What can hang from each mark
z470: z296 z570
z645: z767
z269: z296
z767: z83 z645 z891
z296: z83 z269 z704 z891
z83: z296 z767
z891: z570

Known rows, with every way that one mark hangs from another
z470{z296{z269 z704} z570}: [ 0.68  0.30  2.12 -1.16  1.70 -2.64 -0.38 -1.19  2.32  1.09 -1.08  2.44
  2.29 -1.81 -2.23  2.77  1.01  0.55  1.14  1.21 -0.36  1.44  0.62 -2.20
  1.77 -0.14]
z83{z296{z269 z891{z570}} z767}: [ 2.56  2.63  2.78 -0.48  1.91 -2.05  0.50 -1.17  1.97 -0.05  3.87  2.27
  3.48 -1.20  0.00  3.00 -3.19  0.23  0.24 -1.59  0.36  2.60  0.83 -1.51
 -4.06  1.79]
z767{z83{z296} z891{z570}}: [ 3.07  3.09  1.36 -3.81 -0.16 -1.68 -0.36 -1.58 -0.29  1.91  1.98 -0.19
  1.53 -0.93 -1.95  3.36 -1.21 -2.59 -2.86 -0.04  0.35  0.64 -2.13 -3.04
 -1.71  0.93]
z470{z296{z83 z891} z570}: [ 1.05  0.72  3.48 -4.71  2.86 -2.08  1.36 -2.12  1.84 -1.21  0.26  2.15
  1.99 -0.79 -3.36  3.85  1.92 -2.37  1.37  0.11 -2.91  0.75 -0.67 -2.22
  0.83  0.50]
z645{z767{z83}}: [-0.17  1.76  0.59 -1.97  1.47 -2.06 -1.19 -1.41  0.95  1.31  1.75 -1.55
 -0.39 -1.58 -2.08  1.03  0.99  1.54 -0.63  0.39 -1.67  1.23 -1.10 -1.77
 -0.40 -0.41]
z296{z83 z269 z704 z891}: [ 3.11  0.44  4.62 -0.34  3.17 -1.95  0.78 -3.32  0.21  0.64  1.38  2.38
  3.10 -0.98 -0.02  3.10 -0.54  1.61 -0.71 -0.44 -1.16 -0.48  0.64 -2.25
 -0.86  2.57]
z767{z83{z296{z269 z704}} z645 z891}: [ 4.64  4.17  3.14 -2.94  0.45 -2.70 -2.62 -3.11 -0.39  4.04  1.56  2.66
  3.05 -1.61 -0.70  6.01  0.69 -1.57 -3.19 -1.09 -1.09 -0.77 -1.10 -4.68
  0.44  1.26]
z296{z83{z767} z269 z704 z891}: [ 2.60  1.20  4.82 -0.34  2.50 -0.96 -0.82 -3.03  1.79  0.50  1.70  3.25
  2.89 -1.69  0.95  2.67 -1.86  1.69 -1.30 -0.54 -1.06  0.95  1.60 -1.95
 -1.65  3.69]
z83{z767}: [ 0.68  1.27  0.76 -0.69  1.21 -0.12 -1.24 -0.48  2.66 -0.06  1.19  0.44
 -0.42 -0.92  0.23 -0.07 -1.60  1.56 -0.73  0.44 -0.30  4.00  0.70 -0.61
 -0.95  0.31]
z470{z296{z269} z570}: [ 0.29  1.14  0.89 -3.16  2.06 -2.47 -0.68 -2.02  3.05 -1.15 -0.50  2.10
  2.53 -1.53 -2.74  2.07  2.38  0.05  2.55  0.20 -1.54  1.66  0.32 -1.82
  1.77 -1.13]
z645{z767}: [-0.91  0.71  0.42  0.00  1.72 -1.70  0.96 -0.43  0.99  1.04  1.11 -1.65
  0.07 -1.10 -1.68 -0.26 -0.03  3.18  0.16  0.53 -0.99  2.13 -0.34 -0.70
 -1.10 -0.62]
z296{z83 z269}: [ 1.17  1.06  1.66 -1.66  1.83 -2.28 -0.36 -4.42  1.72 -0.99 -0.08  1.42
  2.33 -0.98  0.06  0.57  0.89  1.62  0.60 -0.20 -2.19  0.93  0.76 -1.69
  0.06  0.69]
z83{z296{z269 z704} z767{z645}}: [ 2.33  2.89  2.66  0.99  0.89 -3.17 -1.75 -1.49  2.02  3.30  1.31  3.26
  2.23 -1.47  1.43  4.04 -2.04  0.92 -1.24 -0.65 -0.67  3.32  1.70 -2.43
 -1.16  0.65]
z296{z83{z767} z269 z704 z891{z570}}: [ 2.94  0.87  4.24  0.35  3.19 -1.72  0.60 -2.74  0.99  1.48  2.38  2.10
  3.85 -1.95  1.12  3.24 -3.02  0.88 -1.40  0.03 -0.19  0.97  2.10 -1.67
 -3.17  4.28]
z296{z269 z891}: [ 3.13  1.11  2.60 -1.43  3.70 -0.92  0.48 -2.19  0.73 -1.27  3.01  1.41
  2.52 -0.20 -0.99  2.17  0.35  1.63  0.84 -1.60 -1.02  0.42 -0.12 -1.61
 -0.85  0.71]
z269{z296{z83 z891{z570}}}: [ 0.71  1.02  3.43 -2.73  3.48 -1.19  3.55 -0.53 -0.06 -0.03  2.68 -0.30
  2.43 -0.31 -1.08  4.58 -0.39 -1.65  0.14 -0.97 -0.52  1.32 -0.84 -2.52
 -2.91  1.96]
z269{z296{z83{z767} z704 z891{z570}}}: [ 0.73  1.07  4.66 -0.80  2.59 -0.54  2.17  0.50  0.82  2.23  2.31  0.78
  2.24 -1.51  0.50  4.82 -3.21 -0.87 -1.81 -0.16  0.85  2.34  0.64 -2.52
 -3.72  4.01]
z470{z570}: [ 0.39  0.63  0.99 -2.02  1.70 -1.32 -0.17 -0.54  1.57  0.14 -0.03  0.58
  0.38 -0.45 -1.93  1.97  1.14  0.62  0.42  0.63 -1.20  2.10 -0.10 -1.60
  0.83 -1.10]
z470{z296 z570}: [-0.06  0.56  0.76 -3.22  1.61 -1.92  0.35 -0.43  2.52 -0.43 -0.73  0.77
  0.49 -0.90 -3.10  1.93  1.53 -0.91  1.48  1.10 -1.38  2.50 -0.56 -1.48
  1.71 -1.50]
z296{z269 z704 z891{z570}}: [ 3.96  0.06  3.17  1.32  4.06 -1.85  2.07 -1.04 -0.96  1.74  2.97  0.44
  3.35 -0.84 -0.27  3.37 -2.19  1.37 -0.71  0.12  0.94  0.16  0.88 -1.52
 -2.37  2.20]
z269{z296{z83}}: [-1.19  1.21  2.11 -2.78  1.35 -1.07  1.19 -0.99  1.70 -0.29  0.01  0.16
  0.95 -0.59 -0.74  2.45  0.86 -0.18  0.22 -0.51 -1.27  2.34 -0.81 -2.47
 -0.52  0.32]
z296{z83{z767} z269 z891{z570}}: [ 2.50  1.69  2.95 -1.55  3.42 -1.51  0.26 -3.52  1.75 -0.68  2.82  1.70
  3.83 -1.44  0.61  2.48 -1.72  0.24  0.01 -0.92 -1.29  1.25  1.75 -1.42
 -3.12  3.28]
z645{z767{z83{z296{z269 z704}}}}: [ 0.24  2.52  2.74  0.06 -0.01 -4.30 -1.74 -1.85  1.02  3.09  1.28  1.25
  1.80 -2.49 -1.25  2.55 -0.71  2.39 -0.90 -0.14 -0.54  0.83 -0.24 -2.94
 -1.38  0.46]

Rows
[ 3.32  1.60  4.54 -0.82  3.28 -1.34 -0.01 -2.05  0.50  2.98  2.21  2.14
  1.42 -0.77  1.07  5.11 -1.43 -0.68 -2.46 -0.27 -2.33  1.59  1.28 -2.36
 -1.17  2.79] -> z296{z83{z767{z645}} z704 z891}
[ 3.06  4.02  1.99 -4.50 -0.48 -1.54 -2.72 -3.31  1.18  0.32  1.49  2.16
  2.79 -1.40 -1.78  2.70  0.75 -0.74 -1.57 -1.54 -0.91 -0.15 -1.73 -3.66
 -0.18  0.71] -> z767{z83{z296{z269}} z891}
[ 4.85  3.19  2.47 -2.96  3.31 -3.76  0.69 -1.60 -1.12  2.45  4.65  0.24
  1.70 -0.15 -1.25  7.02 -0.42 -3.69 -1.29 -1.25 -1.88  0.98 -1.18 -3.37
 -2.03 -0.09] -> z767{z83{z296{z891{z570}}} z645}
[ 2.01  2.39  1.81 -2.70  0.96 -0.58 -0.79 -3.99  1.89  0.41  0.82  1.26
  3.93 -1.92  0.50  1.10 -1.19 -0.03 -1.79 -0.37 -0.74  0.60  1.07 -1.75
 -2.25  3.70] -> z296{z83{z767{z891{z570}}} z269}
[ 1.20  2.04  2.81  1.38 -0.41 -2.13 -1.58 -0.96  2.82  1.66  0.74  3.33
  1.82 -1.89  1.02  1.53 -3.25  2.32 -1.11 -0.20  0.84  3.60  1.41 -1.79
 -1.70  1.26] -> z83{z296{z269 z704} z767}
[ 4.72  4.26  3.16 -3.63  2.99 -3.45 -1.72 -3.41  0.22  1.03  4.07  2.71
  2.78 -0.50 -1.01  6.52  1.54 -1.94  0.02 -2.84 -2.83  0.23 -0.80 -3.99
 -0.57 -0.11] -> z767{z83{z296{z269 z891}} z645}
[ 3.25  2.67  0.64 -2.26  2.19 -0.14 -0.04 -1.09  0.56  2.95  2.35 -0.69
  2.01 -0.86  0.02  3.25 -1.20 -1.59 -2.85 -0.08 -0.49  1.88  0.31 -1.81
 -1.84  1.77] -> z83{z767{z645 z891{z570}}}
[ 3.67  2.46  4.36  0.33  2.04 -1.99  0.06  0.32  0.71  3.41  3.15  2.66
  1.10 -0.56  0.33  5.38 -3.02 -0.67 -2.24 -1.04 -0.60  3.06  0.37 -2.68
 -2.05  1.34] -> z83{z296{z704 z891} z767{z645}}
[ 3.06  1.82  3.92  1.25  1.74 -2.30  0.65 -0.43  1.11  1.95  3.28  2.90
  3.30 -1.63  0.51  3.68 -4.67  0.84 -1.20 -0.50  1.63  2.37  1.38 -1.79
 -4.14  2.79] -> z83{z296{z269 z704 z891{z570}} z767}
[ 3.86  2.91  2.68 -1.92  0.07 -2.49 -0.97 -2.22 -0.29  3.28  1.61  1.41
  3.45 -1.91 -0.98  4.18 -1.65 -0.95 -3.16 -0.02  1.17 -0.36 -0.84 -3.69
 -1.56  2.30] -> z767{z83{z296{z269 z704}} z891{z570}}
[ 3.02  0.70  1.59 -1.71  4.36 -2.23  2.24 -1.72  0.74 -0.99  2.89  0.31
  3.55 -0.93 -2.00  2.82 -0.51 -0.79  1.75 -0.18 -0.18  0.95 -0.21 -1.18
 -1.42  0.84] -> z470{z296{z269 z891{z570}}}
[ 2.65 -0.30  3.30 -0.43  3.27 -1.03  2.15  0.25  0.44  0.94  1.69  0.81
  0.74 -0.55 -2.18  2.95 -1.33 -0.29 -0.57  0.95  0.35  1.69 -0.83 -1.66
 -0.04  0.95] -> z470{z296{z704 z891}}
[ 0.95  4.37  2.15 -3.76 -0.73 -2.40 -2.32 -2.89  1.21  1.30  1.69  1.16
  3.01 -2.17 -2.65  2.10  0.90  1.02 -1.21 -1.82 -1.14 -0.61 -1.85 -3.38
 -1.23  0.92] -> z645{z767{z83{z296{z269}} z891}}
[ 1.56  3.02  1.37 -0.98  0.71 -2.30 -1.27 -0.69  2.19  1.88  1.84  1.61
  0.41 -0.51  0.51  3.09 -1.50 -0.63 -0.85 -0.71 -1.66  4.46  0.50 -1.96
 -1.24 -0.69] -> z83{z296 z767{z645}}
[ 1.89  1.68  3.66  0.16  1.69 -3.75  1.56  0.13 -1.09  4.01  3.76 -0.38
  1.51 -1.79 -2.10  4.65 -2.75 -0.03 -2.07  0.27  0.44  0.55 -0.97 -2.55
 -3.61  1.62] -> z645{z767{z83{z296{z704 z891{z570}}}}}
[ 3.37  3.93  3.34 -0.93  0.11 -1.49 -2.15 -1.66  1.57  3.73  1.13  3.37
  3.48 -1.72  0.53  4.29 -1.80  0.11 -2.92 -1.21 -0.23  1.59  0.56 -3.18
 -1.05  2.17] -> z83{z296{z269 z704} z767{z645 z891}}
[ 3.08  2.33  3.49 -2.72  3.56 -1.17 -0.40 -2.72  1.24  0.77  2.69  1.66
  1.40 -0.44  0.56  4.22 -0.18 -1.22 -0.96 -1.27 -3.38  1.78  0.80 -2.08
 -1.27  1.91] -> z296{z83{z767{z645}} z891}
[ 1.22  0.57  4.07 -0.53  2.98  0.07  2.34  1.85 -0.12  1.58  2.30  0.39
  1.01 -0.37 -1.20  4.58 -1.15  0.49 -0.89 -0.75  0.98  1.64 -1.26 -2.72
 -1.27  1.49] -> z269{z296{z704 z891}}
[ 3.27 -0.20  2.81  0.26  4.04 -2.34  2.58 -1.10 -0.01  1.16  2.56  0.67
  3.52 -1.22 -1.45  3.47 -1.69 -0.25  0.29  0.75  0.90  0.71  0.35 -1.62
 -1.48  1.75] -> z470{z296{z269 z704 z891{z570}}}
[ 4.07  1.47  3.67 -0.55  1.88 -2.96  1.27 -0.25 -1.11  2.96  3.63  0.57
  1.23 -0.91 -1.18  5.42 -2.94 -1.72 -2.44  0.27  0.80  1.05 -1.00 -2.97
 -2.50  1.50] -> z767{z83{z296{z704 z891{z570}}}}
[ 1.37  3.84  1.53 -2.92  0.02 -3.02 -0.85 -2.45  0.33  2.28  2.27  0.02
  3.77 -2.45 -2.49  2.77 -0.25  0.16 -1.30 -1.06 -0.36 -0.54 -1.41 -3.04
 -2.74  1.30] -> z645{z767{z83{z296{z269}} z891{z570}}}
[ 3.67  3.32  2.50 -1.10  1.23 -4.45 -2.40 -2.78  0.37  3.63  1.59  2.48
  1.89 -1.35  0.10  5.57  0.54 -0.71 -1.37 -0.60 -1.68  1.22  0.16 -3.93
  0.21 -0.21] -> z767{z83{z296{z269 z704}} z645}
[ 3.69  2.19  4.79 -0.68  3.74 -1.96 -1.01 -3.49  1.03  2.18  2.17  3.28
  3.33 -1.37  1.59  5.08 -0.48  0.28 -1.50 -1.20 -2.67  0.74  1.95 -2.60
 -1.16  3.19] -> z296{z83{z767{z645}} z269 z704 z891}
[ 1.85 -0.09  3.67 -1.86  2.85 -1.51  1.49  0.48  0.99  1.16  0.71  1.78
  1.28 -0.92 -3.23  4.46  0.09 -1.00  0.10  0.97 -0.42  1.22 -0.63 -2.15
  0.86  0.40] -> z470{z296{z704 z891} z570}
[-0.50  0.44  1.63 -4.13  1.27 -2.63  0.49 -2.48  2.64 -0.62 -1.59  1.59
  1.22 -1.22 -2.65  2.30  2.18 -1.62  1.35  1.34 -2.70  1.90 -0.15 -1.99
  1.69 -0.69] -> z470{z296{z83} z570}
[ 4.37  2.08  3.89 -0.52  2.21 -3.60  0.31 -1.71 -0.54  2.22  3.63  1.85
  3.08 -1.44 -0.81  5.33 -2.18 -0.85 -1.52 -0.60  0.57  0.11 -0.20 -3.20
 -2.53  1.87] -> z767{z83{z296{z269 z704 z891{z570}}}}
[ 3.97  1.95  0.50 -2.29  2.98 -0.99  1.26 -1.26 -1.12  2.94  2.05 -1.66
  2.11 -0.19 -0.98  3.73  0.02 -1.82 -2.33  0.19 -0.80  0.46 -0.77 -2.04
 -0.97  0.72] -> z767{z645 z891{z570}}
[ 2.30  0.01  2.41 -2.61  3.56 -2.35  3.29 -2.23  0.31 -0.51  1.98 -0.14
  2.33 -0.55 -1.96  3.00 -0.72 -2.33  0.55  0.73 -1.30  1.20 -0.57 -1.33
 -1.50  1.35] -> z470{z296{z83 z891{z570}}}
[ 0.19  1.40  5.37 -1.46  1.97  0.20  0.81  0.24  1.73  1.30  1.72  2.06
  1.49 -1.16  0.37  4.34 -1.92 -0.07 -1.62 -0.78 -0.07  2.39  0.20 -2.81
 -2.07  3.43] -> z269{z296{z83{z767} z704 z891}}
[ 1.55  2.15  4.37 -0.61  1.19 -3.02  0.07 -0.24 -0.36  3.07  3.12  0.78
  0.64 -1.58 -2.32  4.15 -1.60  0.85 -1.90 -0.32 -0.40  0.64 -1.48 -3.04
 -2.16  1.08] -> z645{z767{z83{z296{z704 z891}}}}
[ 1.28  0.30  4.49 -0.75  3.22 -1.43  3.84  0.16 -0.71  2.19  2.09 -0.04
  2.51 -0.76 -0.52  5.34 -1.82 -1.04 -1.25 -0.09  0.58  0.86 -0.38 -2.76
 -2.78  2.91] -> z269{z296{z83 z704 z891{z570}}}
[ 1.42  2.54  2.55 -1.23 -0.51 -2.71  0.42 -0.31 -0.91  5.02  1.67 -0.95
  1.84 -2.34 -2.28  3.27 -2.34 -0.25 -3.73  0.98  1.05  0.07 -1.76 -3.03
 -2.83  1.89] -> z645{z767{z83{z296{z704}} z891{z570}}}
[ 1.08  3.12  4.07 -3.64  3.30 -0.65  0.29 -1.03  1.76  0.77  2.90  1.72
  2.09 -0.59  0.25  5.97  0.44 -1.95 -0.34 -2.42 -2.70  2.56  0.07 -3.33
 -1.58  1.82] -> z269{z296{z83{z767{z645}} z891}}
[ 1.57  0.26  2.79  0.24  1.61 -2.46 -0.15 -3.55  0.96  1.12 -0.44  1.82
  2.21 -1.36  0.55  1.66 -0.20  2.25 -0.72  0.85 -1.02  0.73  1.15 -1.95
 -0.07  1.61] -> z296{z83 z269 z704}
[ 1.88  1.48  2.80  0.04  1.89 -1.83 -1.01 -2.28  1.35  3.49  0.24  1.39
  0.53 -1.25  1.76  3.47 -1.22  0.00 -2.55  1.12 -2.13  2.84  1.73 -1.95
 -0.33  1.70] -> z296{z83{z767{z645}} z704}
[ 3.61  0.35  3.59  0.59  3.56 -1.14  0.55 -1.32 -0.13  0.82  2.28  1.70
  2.48 -0.75 -0.44  2.84 -1.13  2.26 -0.59 -0.45  0.17  0.18  0.30 -1.97
 -0.78  1.76] -> z296{z269 z704 z891}
[ 1.27  0.90  2.35 -1.70  3.75 -0.53  3.46  1.34 -0.15  0.32  3.51 -1.02
  1.98 -0.10 -1.53  4.20 -0.97 -0.90  0.34 -1.02  0.78  1.79 -1.13 -2.15
 -2.74  1.05] -> z269{z296{z891{z570}}}
[ 2.91  2.08  3.16 -1.13  1.92 -2.28  0.51 -1.75  0.98 -1.06  2.83  2.69
  2.80 -0.34 -1.13  2.86 -0.87  1.01  1.00 -2.17 -0.69  1.12 -0.63 -2.21
 -1.64  0.12] -> z83{z296{z269 z891}}
